In the rows, 128 means zero.
Known rows, with every way that one mark hangs from another:
{Q545 {Q445 Q86 Q661}}: [129 128 134 122 118 126 137 134 138 140 133 132 128 125 123 125 140 128
 126 139 124 132 122 110 110 121 116 132 127 135 128 131 140 129 122 129
 126 124 112 125 114 121 137 131 118 147 103 120 120 138 120 126 142 129
 135 132 134]
{Q86 Q445}: [125 130 121 129 148 132 125 120 126 114 133 125 123 127 132 118 147 119
 127 129 121 124 126 149 149 122 117 125 124 110 133 145 129 129 143 113
 122 133 161 135 134 115 130 141 131 120 142 129 127 128 115 132 130 115
 113 125 134]
{Q46 {Q195 Q512} {Q661 Q445}}: [124 121 119 118 145 131 118 122 126 125 120 119 126 127 140 121 146 141
 129 118 119 127 134 148 143 137 149 120 120 113 123 151 129 124  95 125
 162 124 151 128 116 132 105 112 147 113 143 122 132 115 126 131 112 160
 133 116 126]
{Q445 Q86 Q661}: [130 128 133 122 120 132 131 128 139 146 127 130 126 127 132 127 122 130
 126 139 128 130 127 112 142 133 118 130 125 130 132 119 147 125 137 123
 112 122 116 114 111 113 137 137 122 142 106 127 122 123 117 124 144 142
 131 132 131]
{Q512 Q195}: [129 115 115 141 140 131 128 124 133 117 156 125 129 129 132 122 116 125
 122 112 132 118 128 145 161 126 120 119 123 111 128 110 138 127 138 122
 132 139 117 124 109 111 117 135 126 110 140 126 128 135 117 126 115 137
 124 110 125]
{Q445 Q86 Q304 Q545 Q661}: [131 126 141 109 102 120 133 118 141 144 127 133 126 128 130 128 104 129
 126 134 125 138 126  97 131 135 116 139 136 132 133 119 135 124 150 143
  99 123 117 114 116 126 137 134 122 122  89 132 124 125 127 122 156 124
 128 133 128]
{Q86 {Q445 Q304 Q545 Q661}}: [126 129 133 113 121 128 129 109 135 133 117 129 124 129 134 118 129 121
 130 127 116 138 125 117 115 125 109 135 133 121 138 143 129 129 161 120
 105 125 140 124 132 131 139 138 124 105 111 131 124 127 127 128 148 110
 111 132 132]
{Q661 Q445}: [129 135 117 123 144 138 128 119 138 112 136 123 122 126 133 120 132 130
 126 123 127 129 135 146 152 116 132 118 120 123 128 136 136 126 132 142
 126 130 130 134 135 116 122 142 134 137 140 129 129 130 113 125 133 130
 129 111 140]
{Q195 Q512}: [132 136 117 139 138 124 126 122 123 109 125 123 121 127 135 124 128 127
 123 131 131 120 130 147 183 130 133 121 126 104 121 128 120 130 130 130
 149 133 112 128 117 113 123 106 145 124 136 125 130 129 118 123 132 143
 118 122 135]
{Q86 {Q445 Q545}}: [123 126 127 120 144 129 136 116 131 120 138 125 122 126 128 117 139 117
 130 135 130 126 128 142 131 115 117 124 132 105 131 147 128 128 152 123
 113 131 110 142 143 119 131 137 125 103 138 130 126 130 119 128 147 112
 118 129 136]
{Q86 {Q445 {Q545 {Q46 {Q195 Q512}}}}}: [123 108 118 149 152 116 126 118 122 128 137 133 131 128 130 124 149 120
 127 129 125 126 129 138 118 125 128 114 132  98 129 154 103 132 128 118
 141 121 106 137 123 130 122 114 132  89 154 128 131 118 132 130 162 138
 112 139 130]
{Q545 {Q445 Q661}}: [129 136 128 127 127 137 135 128 127 127 129 125 129 128 128 125 141 130
 127 128 126 127 122 121 106 116 117 128 126 134 129 132 127 132 125 117
 133 129 107 136 120 121 135 124 120 136 114 117 120 144 122 125 124 129
 130 122 141]
{Q661 {Q46 {Q195 Q512} Q545} Q445}: [120 139 115 151 144 128 132 131 113 113 115 120 129 127 140 133 145 140
 133 127 128 122 142 145 146 118 154 118 117 129 119 135 120 123 107 106
 162 128  24 129 130 134 116 122 149 155 169 126 139 123 134 129 117 131
 135 132 128]
{Q46 Q661}: [130 128 125 114 133 141 121 127 127 126 125 118 124 128 126 122 128 125
 128 124 135 121 124 148 148 139 132 132 126 120 128 123 139 129 127 130
 136 135 194 129 131 120 124 126 129 110 126 124 125 128 120 130 100 142
 131 112 127]
{Q661 {Q445 Q86 Q304 Q545}}: [131 126 130 108 122 115 130 120 148 126 140 137 122 125 126 121 111 127
 125 126 119 142 133 118 148 122 124 131 132 131 129 132 141 124 140 175
 107 126 130 126 138 129 127 141 133 132 111 135 130 126 123 123 163 120
 134 126 132]
{Q661 {Q46 Q545} {Q445 Q86}}: [125 144 126 140 134 130 135 139 130 124 128 130 125 125 126 131 129 132
 130 138 131 125 137 142 156 117 141 122 120 145 122 121 145 122 127 127
 130 130  52 125 149 130 131 153 134 182 145 132 129 122 127 128 132 112
 139 131 127]
{Q661 {Q46 Q195} {Q445 Q304 Q545}}: [123 127 132 117 122 129 131 124 134 117 141 133 132 130 138 131 113 142
 135 117 116 138 139 114  98 116 132 131 125 137 127 126 123 128 115 144
 130 125 141 122 147 143 120 143 133 130 144 135 138 133 137 128 121 123
 132 130 130]
{Q445 Q545}: [127 131 131 117 129 131 136 120 133 119 143 125 124 128 127 126 115 123
 130 132 141 125 131 134 140 120 124 122 131 109 127 124 124 128 141 144
 116 136  84 136 135 118 131 126 126 108 129 128 126 136 120 124 131 128
 129 119 137]
{Q250 Q195}: [128 114 112 128 144 126 122 119 133 109 139 124 125 129 137 127 121 134
 128 125 140 127 130 125 164 129 121 126 118 111 129 126 129 125 128 129
 130 138 150 132 120 113 131 128 135 136 123 133 131 133 117 125 121 134
 123 117 132]
{Q661 {Q46 Q195 Q545} {Q445 Q86}}: [121 131 129 137 133 131 133 142 120 129 130 126 129 125 132 137 139 134
 134 131 131 124 138 130 127 115 142 125 119 145 123 128 143 121 105 111
 131 126  59 123 139 132 124 150 133 162 152 134 136 119 130 134 122 120
 147 139 123]
{Q545 {Q445 Q304 Q661}}: [132 137 126 124 114 130 127 126 123 115 120 129 128 129 130 124 131 124
 126 118 116 136 121 114 106 121 113 139 128 140 129 132 120 133 132 131
 127 129 166 129 117 128 133 123 126 138 101 121 124 144 126 124 124 119
 123 123 135]
{Q661 {Q46 Q545} Q445}: [126 149 122 147 142 140 133 132 123 114 120 124 126 128 130 130 133 134
 131 128 137 122 139 148 156 108 144 118 121 142 123 124 133 125 128 116
 134 137  42 135 155 129 130 148 134 166 160 130 132 129 126 128 115 108
 134 122 135]
{Q46 Q195 Q661}: [124 121 128 108 132 140 117 133 119 126 125 113 128 128 133 129 136 134
 130 120 130 120 125 140 118 144 131 132 124 117 126 130 128 126 107 117
 139 131 213 127 117 124 114 121 131  96 133 124 130 121 125 134  84 149
 139 118 120]

Rows:
[127 124 141 113 113 125 141 123 145 156 140 132 126 127 129 126 113 131
 129 146 135 132 127 104 139 127 119 131 133 122 131 120 141 124 142 133
 106 121  66 116 126 118 140 137 120 116 107 128 120 125 124 121 155 142
 134 136 133]  {Q445 Q86 Q545 Q661}
[126 150 126 151 131 136 139 145 110 107 119 122 128 128 120 133 140 124
 132 132 140 118 129 145 121 104 137 125 126 138 117 123 118 131 121 108
 147 141  52 139 142 131 136 130 125 168 154 120 126 145 132 131 104 102
 134 130 134]  {Q661 {Q46 {Q545 Q445}}}
[125 130 138 126 123 137 145 120 135 147 133 133 131 131 134 125 131 132
 136 145 124 130 129 122 107 114 127 129 132 128 137 134 133 129 149  95
 121 125  83 125 152 133 144 153 120 129 140 127 123 135 130 129 141 115
 113 141 135]  {Q86 {Q445 Q545 {Q661 Q46}}}
[129 114 131 116 122 127 114 126 127 132 127 124 133 131 123 134 118 124
 127 114 129 130 124 120  87 143 133 134 136 133 130 124 112 132 120 146
 123 124 223 133 120 142 119 117 124  81 118 133 130 122 140 132 107 138
 133 123 115]  {Q445 Q304 {Q545 {Q46 Q195 Q661}}}
[130 142 134 128 111 119 129 134 122 130 104 127 125 125 119 129 137 118
 126 131 126 131 121 105 113 128 117 137 129 152 126 134 133 128 135 123
 117 129  79 132 111 132 136 123 123 161  97 122 122 132 129 127 129 108
 139 135 124]  {Q46 {Q545 {Q445 Q86 Q304 Q661}}}
[134 131 134 118 106 121 130 134 134 130 120 132 128 126 123 125 129 127
 124 129 113 138 120 104 111 129 113 139 128 142 130 129 132 130 131 140
 121 125 161 119 114 128 135 128 125 151  91 123 122 138 126 125 143 121
 130 132 131]  {Q545 {Q445 Q86 Q304 Q661}}
[129 114 123 128 138 139 114 132 122 135 132 122 134 130 124 132 139 128
 126 116 134 123 123 143 103 142 135 125 128 127 131 125 117 131 106 120
 141 126 217 134 117 128 115 120 119 105 135 126 129 122 130 134  99 151
 132 117 116]  {Q545 {Q46 Q195 Q661}}
[123 133 119 134 136 128 121 132 102 124 100 105 125 125 132 130 147 132
 130 124 144 113 128 150 138 142 147 126 123 114 119 142 122 125 106  99
 158 132  90 133 110 129 114  99 144 106 146 121 132 110 132 134  86 146
 140 124 118]  {Q46 {Q195 Q512} Q545 Q661}
[127 128 126 118 132 123 126 113 128 114 130 127 123 128 130 118 130 117
 128 126 120 132 127 132 130 122 112 132 135 114 135 145 120 131 157 140
 108 135 165 135 140 126 130 132 132 102 123 133 131 127 124 129 144 103
 111 130 131]  {Q86 {Q445 Q304 Q545}}
[137 121 124 119 128 126 108 129 144 137 121 141 127 128 119 123 128 124
 120 116 112 138 124 138 142 144 133 130 126 146 132 131 144 129 124 170
 123 123 252 127 136 134 122 129 126 140 110 135 128 118 130 128 145 122
 129 114 122]  {Q545 {Q46 {Q661 {Q445 Q86 Q304}}}}
[130 146 137 140 105 126 130 139 120 139 103 129 129 128 128 137 115 130
 128 135 129 128 127 108 141 131 129 144 129 157 129 110 135 124 143 107
 115 127  77 106 127 132 142 142 127 166 112 133 127 124 136 127 123 106
 128 139 119]  {Q445 Q86 Q304 {Q661 {Q46 Q545}}}
[122 141 130 154 134 140 136 132 112 137 107 122 130 130 134 127 149 127
 134 137 133 121 127 139 121 115 128 128 127 139 134 138 135 126 142  71
 124 130  50 127 142 128 142 147 125 153 148 127 125 124 129 134 121  99
 115 141 128]  {Q86 {Q445 {Q661 {Q46 Q545}}}}
[132 123 129 121 132 136 123 125 136 140 137 128 129 130 116 127 119 123
 126 125 142 125 123 140 126 135 137 122 136 124 131 125 125 131 137 150
 124 129 157 142 144 130 128 120 118 102 124 127 123 131 131 128 123 142
 130 116 126]  {Q445 {Q545 {Q46 Q661}}}
[131 118 120 142 131 108 120 120 122 117 135 131 131 129 132 132 118 125
 124 118 128 133 129 119 127 137 127 128 133 114 125 131  93 133 126 151
 137 123 137 131 115 136 119  94 137  95 131 133 136 126 138 123 148 147
 120 130 127]  {Q445 Q304 {Q545 {Q46 {Q195 Q512}}}}
[130 132 134 117 115 121 136 127 146 127 143 144 127 128 127 128 104 134
 130 133 115 140 136 120 138 118 132 130 132 142 126 120 140 126 134 167
 118 125 122 117 156 138 131 147 130 156 123 138 131 132 133 123 153 114
 129 133 133]  {Q661 Q46 {Q445 Q86 Q304 Q545}}
[121 137 127 148 132 136 132 143 103 117 120 116 131 128 136 141 131 132
 134 128 142 114 133 133 122 124 134 125 123 129 122 117 117 125 111  92
 136 135  68 126 132 128 126 135 131 141 161 129 135 126 133 135  85 121
 136 131 122]  {Q661 {Q46 Q195 Q545}}
[127 117 133 140 120 121 137 137 125 152 124 134 134 129 142 139 126 148
 131 141 122 127 131 109 138 136 137 132 123 129 126 117 130 125 106  97
 148 114  97  99 104 129 126 119 136 144 130 126 129 121 134 124 131 156
 124 147 126]  {Q445 Q86 {Q661 {Q46 {Q195 Q512}}}}
[137 120 130 129 118 113 124 127 139 131 140 143 127 128 115 129 103 116
 120 128 126 135 124 115 137 137 118 128 137 129 131 117 122 131 147 173
 103 126 162 127 131 128 132 126 120 121 107 137 126 126 131 124 165 121
 123 132 126]  {Q445 Q86 Q304 {Q545 Q46}}
[134 119 132 134 131 120 132 127 141 140 146 141 128 128 114 130 112 117
 122 140 139 130 127 118 141 129 125 119 135 123 129 116 128 130 142 160
 106 124 108 131 131 122 133 133 117 122 116 133 123 128 125 124 170 133
 131 130 132]  {Q445 Q86 {Q545 Q46}}
[130 118 116 154 144 123 119 129 116 119 134 128 131 128 133 131 136 128
 122 121 128 125 130 135 142 136 135 114 123 110 123 133 100 132 111 127
 152 124 140 129 107 120 117 102 136 114 151 128 134 123 128 127 140 156
 118 128 126]  {Q545 {Q46 {Q195 Q512}}}
[123 135 125 116 124 130 115 139 101 108 101 108 128 126 123 131 147 121
 131 110 129 124 120 134  89 133 131 137 127 140 123 144 116 129 104 114
 140 136 165 142 117 141 114 113 132 121 130 119 130 126 136 138  71 117
 144 122 116]  {Q46 Q195 {Q545 {Q445 Q304}} Q661}
[126 134 142 127 112 141 146 123 137 147 138 132 131 132 132 131 108 138
 135 139 135 128 132 114 124 117 129 130 133 132 132 110 126 129 139 118
 122 127  56 119 143 129 141 140 119 132 131 126 123 141 131 123 129 129
 122 132 135]  {Q445 Q545 {Q661 Q46}}
[133 128 121 130 139 138 118 137 128 122 127 129 130 129 109 125 145 120
 123 120 131 124 118 148 107 129 135 126 129 136 126 130 125 137 119 139
 149 133 197 150 132 131 127 113 117 132 130 119 121 145 130 132 113 134
 128 114 131]  {Q545 {Q46 Q661} Q445}
[125 110 130 118 132 133 122 127 129 142 139 125 134 131 121 132 127 124
 130 122 139 126 125 129  91 135 136 124 133 123 131 129 118 130 113 132
 129 125 171 137 124 134 118 122 118  88 133 127 128 122 134 133 110 148
 138 121 122]  {Q445 {Q545 {Q46 Q195 Q661}}}
[126 105 135 111 128 123 123 133 136 159 144 132 132 128 115 132 125 126
 129 132 135 127 123 124  99 143 134 127 133 127 129 125 129 127 113 142
 121 120 184 128 124 134 119 125 115  96 122 129 126 116 135 132 128 151
 141 131 116]  {Q445 Q86 {Q545 {Q46 Q195 Q661}}}
[136 118 132 113 116 118 119 130 139 144 130 138 128 129 109 129 109 122
 123 125 128 134 119 123 127 148 127 136 139 132 133 120 133 130 141 168
 115 126 215 126 133 135 130 121 120 112  99 133 123 123 137 127 147 129
 130 125 119]  {Q445 Q86 Q304 {Q545 {Q46 Q661}}}
[126 128 130 145 123 133 134 130 119 138 122 128 135 131 149 134 129 148
 132 133 124 124 133 117 125 133 135 131 120 122 126 118 117 129 107  91
 158 119  97 109 113 129 125 114 139 130 146 123 132 129 132 126 116 153
 121 137 126]  {Q445 {Q661 {Q46 {Q195 Q512}}}}
[125 112 128 131 136 121 118 118 123 121 138 131 131 129 128 127 140 114
 128 115 117 135 124 125  86 130 113 125 135 122 137 146 105 133 138 128
 113 123 196 137 127 134 123 132 122  96 137 136 134 122 135 134 143 114
 113 135 122]  {Q86 {Q445 Q304 {Q545 {Q46 Q195}}}}
[134 136 138 129 103 128 129 137 133 138 119 139 132 130 132 132 106 139
 125 133 114 133 125 104 138 139 122 142 128 147 133 105 139 128 137 127
 118 122 172  99 125 129 140 139 128 161 109 133 126 132 132 123 130 121
 121 135 126]  {Q445 Q86 Q304 {Q661 Q46}}
[131 146 129 139 115 118 130 148 114 106 115 135 127 126 117 135 129 123
 128 133 125 125 124 127 125 121 128 134 129 151 119 121 128 130 127 128
 135 138 103 131 141 139 137 131 131 179 126 126 128 137 139 130 119  94
 133 139 124]  {Q661 {Q46 {Q545 {Q445 Q86 Q304}}}}
